Known rows, with every step that occurs:
U R K: [  1   9  26  11 -27   9   9   7  10 -12  28  14  -3  28  -9 -15 -23  10
   0 -10 -17  24  39 -31  -3 -17 -15 -10  10 -32   3   7  32 -26  19  -3
   7 -52  -7 -15 -16   8]
D N: [  2  24   8   2 -19  -3  20  -7  -7   5 -18   7 -33 -21 -19 -13  40   0
 -16   9 -37  11  11 -34  10  -3 -29  22  -6 -34  -2  22  22  12  30  -5
  -1  -7  -8 -25 -27  11]
T J A F K L Q P: [-13  11  25  -7 -13  14   2   0   5   4  29   9 -55  -5 -19  31 -14 -31
  -3 -17  14  29  -2  -2  10  13   4  19 -17  70  17 -12  26   1 -48   7
 -12  19 -33 -33 -23  22]
Q L K: [ -1  22  34  26 -19  17  27  10  16 -44 -21  -2 -62  45 -25 -27 -30   5
 -13  28 -14   5   1 -14  12  -6 -24  30   0  22 -15   1  15  16  28   8
  -4   5 -17 -32  -2   9]
Q P U R K F A J: [  6 -41   5 -15 -17 -11 -13 -21   7 -27 -27  16  11 -20 -17   3 -42  -1
 -25 -21  25  36  50  32  -6 -17  38  21  -6  -5  -4 -15  16  14 -21  23
  17 -22  11 -43  10   5]
T J A F K R U: [ -1  27  27  -4 -10  29  -4  11   2  21  11  20 -35 -40 -15  34  17 -22
   6  -9   7  31   9   2  10  12 -14   5 -25  52  19  -3  33  -5 -24  -5
 -10   9 -28 -31 -20  27]
K P U R: [  4   5  23 -13   3 -17  -5  -9 -11   3 -29   4  53 -18 -26  -3 -11  -8
 -28 -22  -6  19  42   5   3 -14  -4  -9  23 -38   7 -11   0  21 -11  19
  22  -1   8 -56 -20   4]
T J: [-15  28  30   1  -3  30   3  -3  13  25  17  13 -57 -15 -28  12   8 -22
 -17   4   5  29  -5 -26  16   6  -7  22  -6  13  -5  17  13   2 -23  -4
  -1 -20  -5 -40 -18  16]
Q P U R K H: [  7 -23   9 -10 -10 -12 -14 -20  15 -26 -34   7  16 -13 -15 -13 -67   2
 -32 -10   8  33  35  17  -3 -14  18  20  12 -15   2 -15  24  18 -22  33
  11 -24  15 -24   9   1]
R U: [ 11   8  22   4   7  14 -11  18  19  -8 -43   7 -16 -29 -20  12  22   7
 -24  15  -6  27  14  25  -1  -1 -12  40 -22  -6 -11  -8  57  24  16  15
  -2 -25   5 -26  -6  11]
L Q P U N: [-10 -27  18   3  17 -16  -8  -9  12 -20 -16 -16  19  15 -20   7 -57  -6
 -18 -12  10   3  40   2  -3 -20  11  62 -16 -26 -21 -13   8  29 -49  37
  14 -39 -15 -31 -26  -2]
T J K: [ -7  48  32   9 -16  26   8   2  23  21  33   7 -65  18 -29   9  -3 -20
 -33  -1  12  28   5 -15   8  -8 -25  16   4  35   1  23  14 -11 -29  -5
   0  -6 -17 -30 -18  18]
J A F K: [ 21  32   3   0 -29  10   8  13 -18   9  58  19 -32 -19   6  27  -9 -11
  10   0 -18   7  -7   5  -8   5 -33  12 -24  42  10 -14  38  15   6   6
 -19  -8 -32  -5 -27  22]
Q L: [ -5  24  35  10 -19  16  21  15  13 -24 -21   5 -77  25 -19 -20 -24   1
  -4  27 -15  12  -3  -7  14  10 -12  19 -14   6 -13 -24   8  33  38   7
  -2   4  -5 -41 -15   8]
D N K L: [  7  10  14   2 -28 -15  35  -4   2 -23   4  -9 -62  -6  -9 -20  45   1
 -33   9 -34  16   4 -34   9  15 -21  32  16 -32  -5  24  29  -1  36  -9
  -5  19 -15 -22 -16  12]
J A F: [ 14  42   7   2 -24  13   3  16 -19  15  43  20 -42 -36  -1  17  -6  -6
  18   2 -14  13  10   3   4   1 -29  16 -31  48  14 -10  31  23  18  11
 -16 -28 -26  -7 -43  21]
F K J T: [-11  31  18   0   0  12  22   1   4  -1  50   0 -38  30  -1  26   1 -16
 -39  12   6   7 -61   6  -8   1 -39   2  15 -31 -15  -6  21  -1 -23 -12
  -5  19 -11   1  16  16]
J T: [-15  69  22  21   5  19  12  -6   8  27  55   7 -48  -3 -16   6  -5   4
 -29  19   4  22  12   6   9 -11 -38  29  -1  -5   5   0  11  24  -6   8
   1 -26 -12   5 -35  12]
F K N U P: [ 12   9  -6 -16 -19   2  26  -3  -3 -10   4  -3   9  -2 -12  29 -10 -10
 -26   6  -8  -3 -14  -3 -30  -9 -44   8   8 -35 -20 -10  19  -4 -11  -5
   0  18 -15 -12  12  14]
A F K R U P: [ 11 -10   1  -9 -12   4  11  13 -23  -1  -4  17   3 -44   1   8  12  -5
  -8 -54  -6   1  19   5 -18   6 -44  -8 -12 -13   0   4  78  11  -4  -7
 -14  -1 -17 -22 -16  25]
N D: [ 20  -5  28  17 -17  16   5   0 -13 -24  12   3  -4 -10  -7  -5  21   3
   7  11 -18   7 -10 -44  -3   6 -15  22 -11 -49  -1  -2  31  33 -16   7
   6 -52  20  -2 -13  -7]
P U R K N D: [ 34 -19  21  -3 -30 -11  -8   1   3 -11   7   0   1 -17 -16   4  -8  10
  -7   7  -8  28  44 -14   6  -9   7  17   8 -85  -7   8  12  -9  10  15
  33 -22  11 -14 -12  -1]
A J T: [-17  52  25  -2  21  22   8   3  10  31   2  19 -66  -2 -27 -10   9 -10
 -20  10  20  35  21   5   2 -29  -6  17 -34 -37  -5   2  33  10 -18  -5
   4 -58 -16 -24 -15  12]
P U R K J A F: [ 27  -8  19  -9 -25  -8 -13  12   0   0   9  10 -21 -20  -8  12 -16   4
  -4  -3   6  34  35  14  13  -5   7   8   6 -49  -2  12  23 -16   9  18
  21 -13  -1 -15 -13   9]
P U: [ 27   0  10  -5  -6  -4 -10  -1   7   8   9   3 -31 -37 -15  15 -13  -3
 -26  22  -4  21  24   5   9   2  -1  49   0 -57 -23   8  13  21  11  24
  17 -15   8 -30 -19   4]
R U N: [ 21  10  27   9   7  14   2  17  17  -4 -67   8  15 -21 -18   8  28   8
 -30  15 -12  23  39  33   9 -12  -5  27 -38 -36 -15  11  60  12  16  14
  19 -21   6 -13 -16   9]
J A F K H: [ 20  43   6  -5 -25   8   9  16 -17   5  55  13 -33 -17   4   6 -22 -13
  11   7 -23  11 -17  10 -10   4 -33   5 -29  36  14 -20  40  18   8   6
 -17  -5 -32  -1 -21  23]
Q L K R U N D: [  8  11  47  32 -12  19  28  14  15 -57 -72  -4 -10  25 -19 -28  -6  12
   2  22 -13   5  36 -14  17  -9 -22  12 -19 -11  -1  -4  25  11  26   4
  13  12 -12 -25  -7   6]
J K L Q P: [ -7  39  25  13 -16 -10  23   8  34 -36  36 -22 -61  62 -21 -13 -46 -11
 -40  -7   7  12  29  -6  -8 -16 -30  31   6  27   2 -24  24   7 -11  15
   2  17 -31 -20 -36  12]
U N: [ 13  30  21  14  -5  14  29  -1   1  12 -13   8  12   1 -10  -7   2  -1
 -24  15 -24   3  39  -9  16 -18 -18   9 -31 -60 -21  28  26   4  16   2
  26 -33   0  -7 -39   6]
F A J K H: [  2  47  10 -10  -8  13  10   0  13  -4  53  11 -24  34 -10 -17 -11 -20
   1  17  17  38  -4   1  -4 -16  14   6 -55 -20 -10 -24  12  16  21  -6
  16 -42 -11 -36 -14  15]
F A J T: [ -9  41  10  -4   3  20   7 -11   6  14  59  21 -24  12  -9  11  10 -15
   2  16  26  40   4   3   9 -10  22  18 -54 -21  -9 -22   5  21  14  -3
  14 -46  -8 -33 -25  14]
A F K R U: [ 18  -9   5  -6 -16   4  12  16 -19   5   7  11 -22 -42   3   7  17 -10
  -7 -40 -10  -2  10  -1 -16   8 -46  -2 -17 -21  -2   1  71  16   9 -13
 -15  -2 -20 -21 -13  28]
K R U: [ -7  30  25   8  19  21   3  12  14  -6 -50   4  20 -61  -8   2  20   2
   7   2  -4  16  59 -18   1  -3 -41  10 -27 -32   8 -27  31  17  36  -5
   3 -22  -8 -40 -35  18]
D N U R: [ 13  10   7  -6 -19  -3  13   3  -6   2 -72  10  -4 -30 -20  -3  26   2
   6  11 -15  19  46 -11   7 -12 -23  10   0 -43  11  32  22 -12  17   6
   5  -1 -14 -17 -17  10]
R K J T: [-12  26  29  10 -10  13  11   4  19 -12  52   0 -81  45  -9   0   6   5
 -53  14  11  27 -48  -2  -8  -6 -19   1  21 -22 -11   0  20 -11   4   2
  -3 -35  -1  -6  28  14]
R K L Q: [ -3  -7  29   8 -17  -8  19   8  33 -50  59 -18 -82  66 -13 -14 -19  -3
 -43   6 -14  18 -10 -32 -16   8   0  30  10 -19 -15 -30  37  -6  16  11
  -2 -16 -19 -34   1  10]
R U N K L Q P: [ 13 -18  31   8   9  -3   6  14  27 -35 -64 -10  11   1 -12   5  11   9
 -41   2   0  24  41  38   3  -6  10  44 -23 -22 -16   2  62  10  -5  22
  14  -6  -3 -14  -6   6]

Rows:
[  0  34  -4 -18 -11   7  20   0  -7   2 -43  -4  -2 -45 -32  14  -2   2
  -7  12   6  10  29  -4 -10 -21 -43  12  -7 -30 -10   1  -3   8  10   8
  12 -12  -3 -15 -21  12]
K N U P
[  4  42  25  -6 -10  12  17  12   7   6 -11   4 -56  16 -30 -20  15 -11
 -16   4   9  21  20 -20 -14 -41 -23   1 -35 -43  -8   2  27   0  -8 -17
  13 -50 -14 -22  -8  11]
A J K N D
[  7   6  15   2   2  11  13   5  11 -17   2   4  24 -13   4  20   5  -9
 -16  -1 -16   1   7 -11 -21   4 -43   7  -7 -38  -7 -29  42   2   7 -15
  -6  13 -18 -29   2  18]
F K R U
[ -2   8  14  -2  13  14 -12  11  12 -22 -62  19  33 -34 -25  12  12  17
 -26 -15   3  33  35  36  -4  -7  -8  28 -12  11  -8  -3  70  15 -13  27
  -2 -23  10 -27 -15   5]
R U P
[ 12  14  11  -8 -24  -3  11   7  -2  -9 -64  10 -17 -12 -15   5  28   2
   4  17  -7  26  23  -1   5 -12 -17  -4   4 -28  16  23  17 -27  16   8
   3   3 -18 -10   0  12]
D N U R K J A
[  8 -21  16  -6  -7  -1   0  11  22 -36 -53  -2  -7  18 -14   9 -49  -1
  -1   1  25  26  49  13 -16 -14   2  14  12 -19   6  -8  30 -20 -20  30
   3 -20 -16 -20   6   7]
N U R K L Q P
[ -9  57  30   4 -23  22  16   0  19  25  30  -2 -67   8 -37   9   6 -20
 -29   3   9  25   5 -22   8 -15 -36  10  -2  25   1  18  -3 -10 -18 -15
   8   3 -18 -26 -23  21]
T J K N
[ 29 -14  19  -3 -21  -8 -11   3  12  -5  12   8  -7 -11 -13   5 -25   8
 -15   5  -5  31  48  -1   7  -8   9  23  13 -67 -12  12  21 -13  13  20
  25 -23   5 -24 -12   3]
P U R K
[  1  35  12  -5  -2  17   4   3  16  -6  23  17  -2  13  -7   7  14 -14
   6   7  26  37  28   4  -1 -16  12   8 -59 -16  -6 -28  17  10  27  -8
  15 -36 -13 -46 -21  18]
F A J K R U
[-17  48  34   7  -2  29   3   5  25   9 -11  11 -14  -9 -29  10   4 -11
 -22 -21  21  34  42  -5   6 -11 -30   1  -2  37  14  12  25 -17 -34  -4
   3   4 -18 -38 -26  18]
T J K R U P
[  9  25  22   1 -17   5  11   6  23 -28  48  -8 -60  44 -10 -51 -34   2
 -40  25 -28  25 -41 -16 -27  -3 -16   5   4 -32 -11 -16  38   4  24   7
  -3 -49  -3 -17  31  12]
R K H
[ 13 -24   3  -4  -3  -8  -5 -25   9 -11 -50   9  23 -29 -13  13 -42  -1
 -46  -5   9  18  45  24   8 -13  17  37  -4 -22 -14   1  21  28 -24  34
  18 -18  18 -23  -6   0]
Q P U N
[ 27  -7  17  -6 -26 -11  -6   1   8   0  10   1 -10 -17 -18   5 -18   8
 -15   7  -7  29  48  -7   7 -12   2  19   9 -73 -11   9   9 -13  21  13
  30 -18   4 -21 -16   5]
P U R K N
[  5   8   7  -7 -18   5  18  13 -24  16  41   9 -64 -11   0  11  14 -15
 -22 -32   5   2 -40  12  -7   7 -43  -7  -2 -17  -7  17  56  13 -12 -12
 -14   2 -15   0  -3  26]
A F K J T
[  2 -24  16  -8  -9 -19  18  -3  19 -45  32 -14 -11  41  -6  15 -45 -21
 -26 -10  -7   8   5  -9 -11   8  -1  27  12 -30 -11 -36  36  -2 -26   8
   4  46 -23 -27  -9   8]
F K L Q P U R
[ 17 -31   4  -2  -6 -11  -3 -25  10 -16 -38   5  19 -24  -7  11 -40   2
 -52  -7  10  17  40  26   4 -10  16  42   7 -22 -18   9  20  23 -26  32
  14 -20  16 -20   2   0]
Q P U N K
[ -5  28  37  18 -20  17  26  22   4 -41 -26   0 -79  36 -21 -19 -18  -1
  -1  21   2  10 -20   3  20  -5 -25  11  -6  37  -5   2  15  12  24   5
  -7  19 -20 -21   0  16]
Q L K J A F
[  2 -29  23   2 -16 -18   8  -2  37 -56  38 -17 -70  55 -14  -7 -34  -2
 -52   0  -3  23   0 -15 -16   7  18  38  16 -16 -14 -33  36  -1   2  24
   2  -7 -11 -37  11   7]
R K L Q P U
[ 29 -20  12   0 -20   4  16  15 -26  -2 -10  11   4 -38   6   4  29  -6
  -2 -41 -14  -5  17  -4 -13   7 -37 -11 -26 -47   0  10  76  14  -2 -13
  -1  -4 -12  -8 -13  21]
A F K R U N D
[ -4  46  27  -7  -1   9  20  16  26  -4  -4   6 -86  32 -27 -24  -2 -19
 -29   2  13  31  27  -5  -6 -28  -9   7 -28 -22  -7  -6  46  -7   0 -10
   6 -22 -22 -37 -16  15]
A J K L
[  1  10  39  16 -16   0  19   6   9 -43 -46  -2 -14  42 -31 -29 -34   4
 -16   9  -9  11  26   0  15 -13 -12   8  16  11  -2  -4   5  12  14  14
  10  23 -13 -46  -1   6]
Q L K P U R
[ 10  -5   4 -13 -20   3  17  16 -26  10  29  10 -61 -15   1   8  13 -19
 -18 -34  -1  -2 -42   2 -10   9 -39  -7  -5 -22 -15  18  59  13  -4 -13
 -15  -1 -11 -10   1  25]
A F K J
[ 23  -2  23  21  -1  -6  13 -16  -7 -31 -22 -10  56  14 -26 -12  -1   0
 -46  -1 -12   1  26 -13   0 -32 -22  21  23 -30  -7  33  21   6 -27  18
  20 -10  -2 -23   5   1]
L K P U N D
[ 10   9  10   5 -26  -9  25  -5  -6  -7   4  -1 -41 -12  -6 -15  44   7
 -28   7 -35  10   0 -32   2   5 -29  34  15 -34 -10  38  23   2  27  -9
  -9 -11 -13 -18  -7  10]
D N K
[ 15 -36   5 -15 -24 -20  12   8 -14 -15  20   0 -37  -7  -5   4 -24 -17
 -12 -51  -1   6  17   5  -8  11 -10  10  -2 -19  -2  -4  66  11 -18   5
  -4  24 -22 -20 -21  19]
A F K L Q P U R
[ 13  -1  10  -9 -22 -12  13  -2  -5  -9 -75   7   8 -11 -22  -7  27   3
 -12  -1 -16  20  37  -6  -5 -14 -18  -6  15 -39  14  22  22 -16  11   8
   5   1 -13 -29   3  10]
D N U R K P
[  3  17  13   7 -17  -6  29  -6  -6  -8 -10  -3 -20 -31  -1 -19  47   7
 -14   1 -33   7  25 -45   3   4 -40  21  10 -45   0  27  15  -2  37 -18
  -6  -8 -19 -26 -19  14]
D N K R
[  7  10  -5 -11 -11  -3  13  -5  -7  -8 -78  14   7 -35 -23   3  26   6
 -13   0 -10  19  35   2  -2  -8 -21  17   4 -25   3  31  32  -4  -2  18
  -1   1  -8 -23 -11   6]
D N U P
[ -5   7  29   4 -21   0   9   1   3 -13  11  12  27  32 -14 -20 -19   6
 -11 -25 -16  23  39 -26  -7 -21 -14 -27  22 -24  11  -5  23 -19   7  -1
   9 -41  -5 -31 -10   8]
U R K P
[  3  18   7  -3 -30  12  20   3 -19 -17  62   4 -39 -31 -16  -6  13  -8
   2  11  -5  11  11  23 -12   2 -10  22 -32  15 -16 -11 -10  36  33 -10
  12   3  -7 -49 -25  22]
K F A
[ 13  15  30  35   7  21  18   0   8 -39 -43  -6  50 -14 -14 -12  15  10
  -9   8 -10   1  57 -31   3 -30 -46  23 -11 -32   1  25  43  -7   6  -2
  11 -27 -15  -8 -14  11]
L K R U N D
[ 14  -1  43  22 -17   1  24   2   4 -52 -56  -7  -3  44 -28 -29 -17   5
 -23  16 -13   5  15  -1  14 -10  -5  11   6  -9  -8   1   9  20   3  18
  19  24  -3 -35   7   0]
Q L K P U N D
[  6 -28  26   4 -16 -18  14  -3  35 -53  25 -18 -55  60 -13  -9 -31  -1
 -55   1  -5  21  12 -10 -11   2  21  31   9 -33 -17 -24  37  -7   1  24
  12  -5 -11 -31   6   6]
R K L Q P U N
[  4  47  17 -14  -3  12  16  16  15  15 -30   4 -65  11 -33 -11   2 -14
 -21  11  20  23  28   2 -17 -45 -25   5 -32 -35 -11   6  24  -8  -3 -12
  10 -41 -23 -28  -3  16]
A J K N U
